What can hang from each mark:
G: X
W: R
M: K V
Y: J R
U: A H T
J: U Y
N: A
V: M Q R
R: Y
A: N U
X: V

Known rows, with every way that one mark hangs from another:
[G [X V]]: [-2.03  0.07 -1.20  0.08 -0.05 -0.63 -0.13 -0.41 -3.01 -0.75  0.22  0.27
  0.95  1.06 -1.54 -0.19  1.36  0.07 -1.69 -0.78  0.70  0.82  2.46 -0.94
 -0.53 -0.37 -0.55]
[A [U H]]: [-0.81 -0.15 -0.28 -1.04  0.01  1.25 -0.53 -0.10  4.09 -0.27  0.64  0.75
 -1.38  0.71  0.99  0.68 -0.33  1.19  1.50  0.04 -0.20 -1.64 -3.80 -1.70
 -0.44  0.05 -0.96]
[V R]: [-0.06  0.31  0.41  0.33  0.04  0.09  0.13 -0.23  0.42 -0.82 -0.62 -0.03
  0.79 -0.09 -0.55  0.33  0.05  0.53  0.74  0.48  0.20  0.65 -0.03  1.11
  0.20 -0.67  0.73]
[V M Q]: [-1.67 -0.04 -0.46 -0.94 -0.82 -0.33 -0.57 -1.83 -2.78  1.25 -0.64  0.90
  0.69  0.51  0.63 -0.54 -0.64  0.47 -2.08 -0.59  1.11  1.08  2.11  0.08
 -1.71 -0.05  0.84]
[U [A N] H T]: [ 0.95 -0.13 -0.69 -1.89 -0.84  1.94 -3.66 -0.94  4.53  0.44  2.77  1.68
 -1.14  1.70  2.22  0.09 -0.77  2.93  1.98 -0.39 -1.54 -3.93 -6.41 -1.39
  1.42  0.66 -1.52]
[W [R [Y [J [U [A N]]]]]]: [ 2.50  0.08  0.61  0.52  0.54  1.71  1.48 -0.74  3.09 -0.08  2.27  2.92
 -0.43  0.87  1.33  1.05  0.92  1.63  3.60  1.15 -0.35 -1.18 -4.26  1.87
 -1.87 -0.71 -0.53]
[M V]: [-1.20  0.02 -0.84  0.20  0.19 -0.41 -0.01 -0.37  0.56 -0.28 -0.18 -0.31
  0.13  0.76  0.02  0.00 -0.50  0.19 -1.16  0.16  0.78  0.38  1.65  1.19
  0.52 -0.93  1.06]
[N [A U]]: [ 0.03 -0.26  0.47 -0.75 -0.05  0.62 -0.51  0.24  3.43  0.53  1.81  0.36
 -0.51  0.64  0.25 -0.05 -0.25  1.07  0.53  0.66 -0.52 -2.33 -4.42 -0.16
 -0.88 -0.37 -0.64]
[A N [U H T]]: [-0.18 -0.33 -0.66 -1.44 -0.24  2.08 -2.63 -0.58  5.76 -0.07  1.95  1.66
 -1.85  1.24  1.57  0.72 -0.54  2.31  1.89  0.45 -1.23 -3.83 -6.77 -2.00
 -0.37  0.19 -1.41]
[M [V Q [R Y]]]: [-1.24  0.21 -0.52  0.54 -0.02  0.15  1.16 -1.53 -0.03 -0.57 -1.04  0.44
  1.52  1.25 -0.27 -0.03 -0.19  0.84 -0.35  0.72  1.77  1.80  1.49  3.09
 -0.25 -1.71  2.18]
[N [A [U H T]]]: [-0.19 -0.34 -0.26 -1.25 -0.09  2.06 -2.01 -0.43  5.00  0.27  1.99  1.19
 -1.60  1.59  1.58  0.63 -0.45  2.52  2.07  0.02 -1.30 -3.37 -6.89 -1.72
 -0.90  0.46 -1.54]
[W [R [Y [J [U [A N] H T]]]]]: [ 2.20  0.02 -0.09  0.07  0.50  3.01  0.22 -1.36  4.62 -0.34  2.46  3.70
 -1.46  1.68  2.54  1.70  0.73  2.89  5.13  0.54 -1.08 -2.10 -6.45  0.52
 -1.87  0.09 -1.40]
[G [X [V M Q [R Y]]]]: [-2.91  0.30 -0.95  0.08 -0.58 -0.29  0.55 -2.21 -5.11 -0.64 -0.96  1.19
  2.34  1.65 -1.26 -0.40  1.38  0.82 -1.86 -0.33  1.79  2.48  3.36  0.83
 -2.54 -1.22  0.63]
[J [U [A N] H T] [Y R]]: [ 0.71  0.06 -0.31  0.46  0.41  2.89 -2.27 -2.09  4.51 -0.36  2.47  2.55
 -1.98  0.89  2.15  2.18 -0.66  3.31  5.16 -0.20 -1.13 -2.23 -5.63  0.31
 -1.09 -0.53 -2.88]
[R [Y J]]: [ 1.55 -0.01  0.86  0.86  0.73  1.12  1.62 -0.46  0.91 -0.70  0.11  1.17
 -0.26  0.97  0.63  0.44  1.12  0.33  1.91  0.85  0.12  0.25 -1.43  1.01
 -2.00 -0.57 -0.19]
[Y [J [U [A N] T]] R]: [ 1.45  0.07  0.54  0.39  0.38  1.83 -2.72 -1.53  3.35 -0.07  2.69  2.52
 -1.33  0.96  1.25  1.63  0.10  2.88  3.98  0.54 -0.89 -1.60 -4.19  0.78
 -2.04 -0.78 -1.08]
[M K [V Q R]]: [-3.95  0.29 -0.90 -0.08 -0.24 -0.72 -0.47 -1.67 -0.52  0.54 -0.37 -0.38
  1.49  1.11  0.08  0.06 -0.86  1.12 -2.40 -0.14  2.31  2.21  3.39  2.33
 -0.73 -1.71  3.50]
[V Q [R Y]]: [ 0.01  0.22  0.39  0.39 -0.27  0.62  1.31 -1.37 -0.63 -0.40 -0.91  0.90
  1.50  0.50 -0.32 -0.03  0.35  0.76  1.04  0.66  1.14  1.59 -0.18  2.26
 -0.90 -0.91  1.29]
[X [V M Q]]: [-2.22 -0.10 -1.28 -0.82 -0.79 -0.52 -0.49 -1.99 -3.84  0.94 -0.39  0.97
  1.21  1.24 -0.06 -0.42 -0.36  0.45 -2.21 -0.49  1.36  1.56  3.64  0.23
 -1.23 -0.25  1.09]
[M K [V Q [R [Y [J U]]]]]: [-2.59  0.18 -0.16  0.70  0.95  0.57  0.44 -2.35  0.69 -0.13  0.44  1.11
  0.87  1.70  0.63  0.81  0.35  1.90 -0.56  0.19  2.52  2.48  2.35  2.70
 -3.28 -1.99  3.52]
[U A H T]: [ 0.30 -0.06 -0.88 -1.25 -0.56  2.01 -3.07 -1.03  2.92  0.07  1.41  1.44
 -1.04  1.68  2.30  0.42 -0.53  2.69  2.32 -1.26 -1.28 -2.38 -4.88 -1.65
  0.84  1.01 -1.45]
[W [R [Y [J [U A H T]]]]]: [ 1.66  0.07 -0.24  0.54  0.70  3.02  0.68 -1.42  3.24 -0.63  1.32  3.47
 -1.33  1.70  2.61  1.93  0.93  2.71  5.32 -0.14 -0.84 -0.86 -5.10  0.27
 -2.40  0.32 -1.35]
[A N]: [ 0.84 -0.06  0.21 -0.68 -0.32 -0.07 -0.60  0.12  1.72  0.43  1.56  0.22
 -0.13  0.02 -0.10 -0.34 -0.25  0.24 -0.35  0.98 -0.28 -1.66 -1.82  0.36
  0.68 -0.42 -0.11]
[X [V M Q [R Y]]]: [-1.57  0.17 -0.55  0.02 -0.60  0.15  0.69 -2.36 -3.66 -0.06 -1.18  1.28
  2.15  1.38 -0.24 -0.16  0.15  0.93 -0.55  0.51  1.56  2.39  2.69  2.14
 -1.89 -1.23  1.66]

Rows:
[ 1.92 -0.22 -0.01 -1.08  0.67  2.43 -3.11 -1.32  5.45 -0.23  3.52  2.87
 -2.02  1.91  2.15  1.06  0.29  3.53  2.80 -0.64 -1.01 -2.96 -5.50 -1.63
 -0.79  0.46 -1.08] => [Y [J [U [A N] H T]]]
[ 0.75  0.01 -0.12  1.24  0.46  2.17 -2.24 -1.98  2.62 -0.25  2.15  2.20
 -1.12  0.35  1.33  1.80 -0.41  2.60  4.12  0.12 -0.97 -1.50 -4.11  1.43
 -1.53 -0.92 -2.21] => [J [U [A N] T] [Y R]]
[-3.04  0.42  0.32 -0.24 -0.36 -0.40 -1.01 -1.41 -2.20  0.41 -0.91 -0.29
  1.17  0.35  0.64  0.13 -0.55  0.87 -1.28  0.09  0.86  1.70  2.26  1.03
 -2.58 -1.16  1.93] => [V [M K] R]
[-2.78  0.29 -0.17  0.60  0.39  0.18  0.87 -2.09  0.20  0.02 -0.42  0.54
  1.26  1.87  0.49  0.44  0.06  1.41 -0.87  0.57  2.42  2.36  2.24  2.95
 -2.36 -2.21  3.31] => [M K [V Q [R [Y J]]]]
[-0.22  0.18  0.33  2.11  1.13  1.14  0.99 -1.31  0.51 -0.77 -0.04  1.01
 -0.96 -0.63  0.21  2.12  0.09  0.69  3.36  0.15  0.29  1.25  0.18  1.63
 -2.42 -1.12 -1.53] => [J U [Y R]]
[ 1.40  0.11  0.36 -0.28  0.37  2.50 -2.81 -1.70  5.04 -0.25  3.00  2.70
 -2.13  1.39  2.02  2.03 -0.11  3.55  4.95  0.35 -1.00 -2.20 -5.53 -0.21
 -1.63 -0.46 -1.63] => [Y [J [U [A N] H T]] R]
[ 1.32 -0.22 -0.01  0.07  0.95  1.83 -2.63 -1.27  2.64 -0.48  2.11  2.47
 -1.12  1.41  1.43  0.97  0.70  2.71  2.08 -1.01 -0.71 -1.22 -2.66 -0.91
 -1.66  0.51 -0.45] => [Y [J [U A T]]]
[ 0.81  0.15  0.20  0.18  0.57  2.51 -2.23 -1.73  3.68 -0.53  1.97  2.65
 -2.05  1.39  2.06  2.24  0.07  3.40  5.17 -0.36 -0.79 -1.00 -4.27 -0.43
 -2.19 -0.12 -1.51] => [Y [J [U A H T]] R]
[ 1.16 -0.18 -0.40 -0.99 -0.75  1.16 -3.62 -0.75  2.48  0.54  2.36  1.34
 -0.14  1.10  1.25 -0.39 -0.49  2.12  0.88 -0.05 -1.38 -3.13 -4.77 -0.23
  1.01  0.25 -0.85] => [U [A N] T]
[ 1.33 -0.18 -0.18 -0.63  0.91  2.51 -2.60 -1.41  4.15 -0.52  2.43  2.75
 -1.88  1.83  2.24  1.34  0.51  3.36  2.97 -1.36 -0.85 -1.75 -4.20 -1.89
 -1.23  0.74 -1.04] => [Y [J [U A H T]]]
[-0.98 -0.27 -0.93 -0.77  0.04  2.16 -2.20 -0.65  4.04 -0.58  0.47  1.40
 -1.74  1.21  1.66  1.03 -0.30  2.04  2.17 -0.48 -0.91 -2.11 -4.94 -2.36
 -1.07  0.64 -1.36] => [A [U H T]]
[ 0.16 -0.09 -0.17  0.63  1.35  1.82  0.74 -1.12  2.63 -0.87  0.87  1.45
 -1.73  0.28  1.10  1.66  0.16  1.38  2.41 -1.01  0.17 -0.04 -1.18 -0.63
 -1.15  0.08 -1.68] => [J [U H] Y]
[-0.13 -0.39 -0.49 -0.72 -0.14  1.34 -2.79 -0.41  3.92 -0.03  1.62  1.34
 -0.97  0.78  0.65  0.36 -0.32  1.59  0.80  0.82 -1.09 -3.15 -5.25 -0.98
 -0.74 -0.14 -0.81] => [A N [U T]]
[-0.53  0.12 -0.14  0.91  1.02  0.81  1.04 -2.00  1.43 -1.03 -0.03  1.67
  0.73  1.52  0.02  0.75  0.59  1.74  0.48  0.44  1.93  1.92  1.33  2.78
 -1.67 -1.74  2.33] => [M [V Q [R [Y [J U]]]]]
[ 2.06 -0.17  0.25  0.03  0.93  2.99 -1.00 -1.50  3.62 -0.81  1.99  2.88
 -1.46  1.97  2.34  1.18  1.14  2.90  3.94 -0.57 -0.71 -1.38 -4.83 -0.60
 -2.22  0.37 -1.10] => [R [Y [J [U A H T]]]]
[ 1.55 -0.22  0.38  1.20  1.44  2.23 -0.05 -1.25  1.44 -1.04  0.84  2.27
 -0.98  1.12  1.15  1.17  1.47  1.61  2.87  0.01 -0.32 -0.01 -2.24  0.14
 -3.31  0.10 -0.34] => [R [Y [J [U T]]]]
[-0.20  0.15  0.26  0.76  0.84  0.92  0.64 -2.05 -1.57 -1.19 -0.07  1.92
  0.92  1.49  0.06  0.89  1.09  1.49  1.07  0.69  0.92  1.94  1.80  1.75
 -3.34 -1.30  1.22] => [X [V M [R [Y [J U]]]]]
[ 1.25  0.01  0.02 -2.10 -0.88  1.00 -1.86 -0.29  4.55  0.65  2.94  0.99
 -0.77  1.13  1.51 -0.34 -0.79  1.97  1.18  0.13 -0.76 -3.32 -5.17 -0.60
  2.05  0.06 -1.08] => [U [A N] H]
[-3.36  0.27 -0.52  0.39 -0.10 -0.13  0.68 -1.85 -0.66  0.31 -0.55 -0.12
  1.68  1.38  0.38  0.07 -0.34  1.09 -1.41  0.43  2.31  2.36  2.50  3.13
 -1.73 -1.97  3.37] => [M K [V Q [R Y]]]
[ 1.13  0.23  0.94  0.65  0.60  1.09 -0.93 -1.04  2.07 -0.25  1.77  1.83
 -0.97  0.43  0.79  1.55  0.22  1.99  3.60  0.36 -0.05 -0.02 -1.79  1.00
 -2.02 -0.99 -0.57] => [Y [J [U A]] R]
[ 0.10 -0.23  0.32 -1.44 -0.14  1.24 -0.56  0.10  4.93  0.51  2.13  0.66
 -1.31  1.17  1.06  0.30 -0.49  1.75  1.40  0.41 -0.69 -2.90 -5.74 -1.13
 -0.39 -0.06 -1.25] => [N [A [U H]]]
[-0.50  0.09 -0.49  1.61  1.10  2.75 -0.62 -2.00  2.24 -1.00  0.23  1.95
 -2.17  0.37  1.66  2.83 -0.24  2.24  5.09 -0.67 -0.60  0.14 -2.53 -0.15
 -2.49 -0.22 -2.52] => [J [U H T] [Y R]]
[ 0.05  0.12 -0.48  0.97  0.61  2.91 -1.67 -2.24  3.06 -0.66  1.23  2.35
 -1.88  0.88  2.21  2.45 -0.46  3.11  5.39 -0.98 -0.83 -0.87 -4.17  0.11
 -1.62 -0.25 -2.82] => [J [U A H T] [Y R]]
[ 0.54  0.20  0.93  1.23  1.04  0.91  0.07 -0.94  1.33 -0.54  0.85  1.45
 -1.18 -0.04  0.24  1.95  0.53  1.21  3.25  0.62  0.21  0.94 -0.35  0.86
 -2.79 -1.00 -0.38] => [Y [J U] R]
[ 1.73 -0.08  0.75  0.38  1.29  2.10  1.27 -0.87  2.85 -0.95  1.19  2.00
 -1.44  1.19  1.40  1.16  1.25  1.50  3.08  0.16  0.17 -0.11 -2.65 -0.20
 -2.51 -0.07 -0.55] => [R [Y [J [U H]]]]
[ 2.05 -0.20  0.44  0.64  1.06  2.40 -0.95 -1.45  2.05 -0.73  1.65  2.59
 -0.73  1.54  1.67  0.87  1.26  2.34  3.10 -0.24 -0.61 -0.78 -3.65  0.16
 -2.63  0.05 -0.57] => [R [Y [J [U A T]]]]
[-0.45  0.33  0.75  0.47 -0.15  0.54  0.85 -1.38 -1.92 -0.66 -1.44  0.60
  1.23  0.47  0.41  0.01  0.18  0.59  0.69  1.03  0.44  1.40  0.34  2.02
 -2.40 -1.19  0.80] => [V M [R Y]]
[ 2.28 -0.11  0.92  0.51  0.99  1.72  0.33 -0.90  2.08 -0.58  1.81  2.09
 -0.46  1.15  1.20  0.58  1.24  1.61  2.58  0.13 -0.05 -0.36 -2.64  0.75
 -2.23 -0.37 -0.20] => [R [Y [J [U A]]]]
[-2.10  0.19 -0.53  0.36  0.42  0.37  0.38 -2.68 -3.72 -1.12  0.03  2.39
  1.54  1.96 -1.03  0.37  2.03  1.66 -0.95 -0.56  1.93  2.60  3.23  0.44
 -3.99 -1.26  0.74] => [G [X [V M Q [R [Y [J U]]]]]]
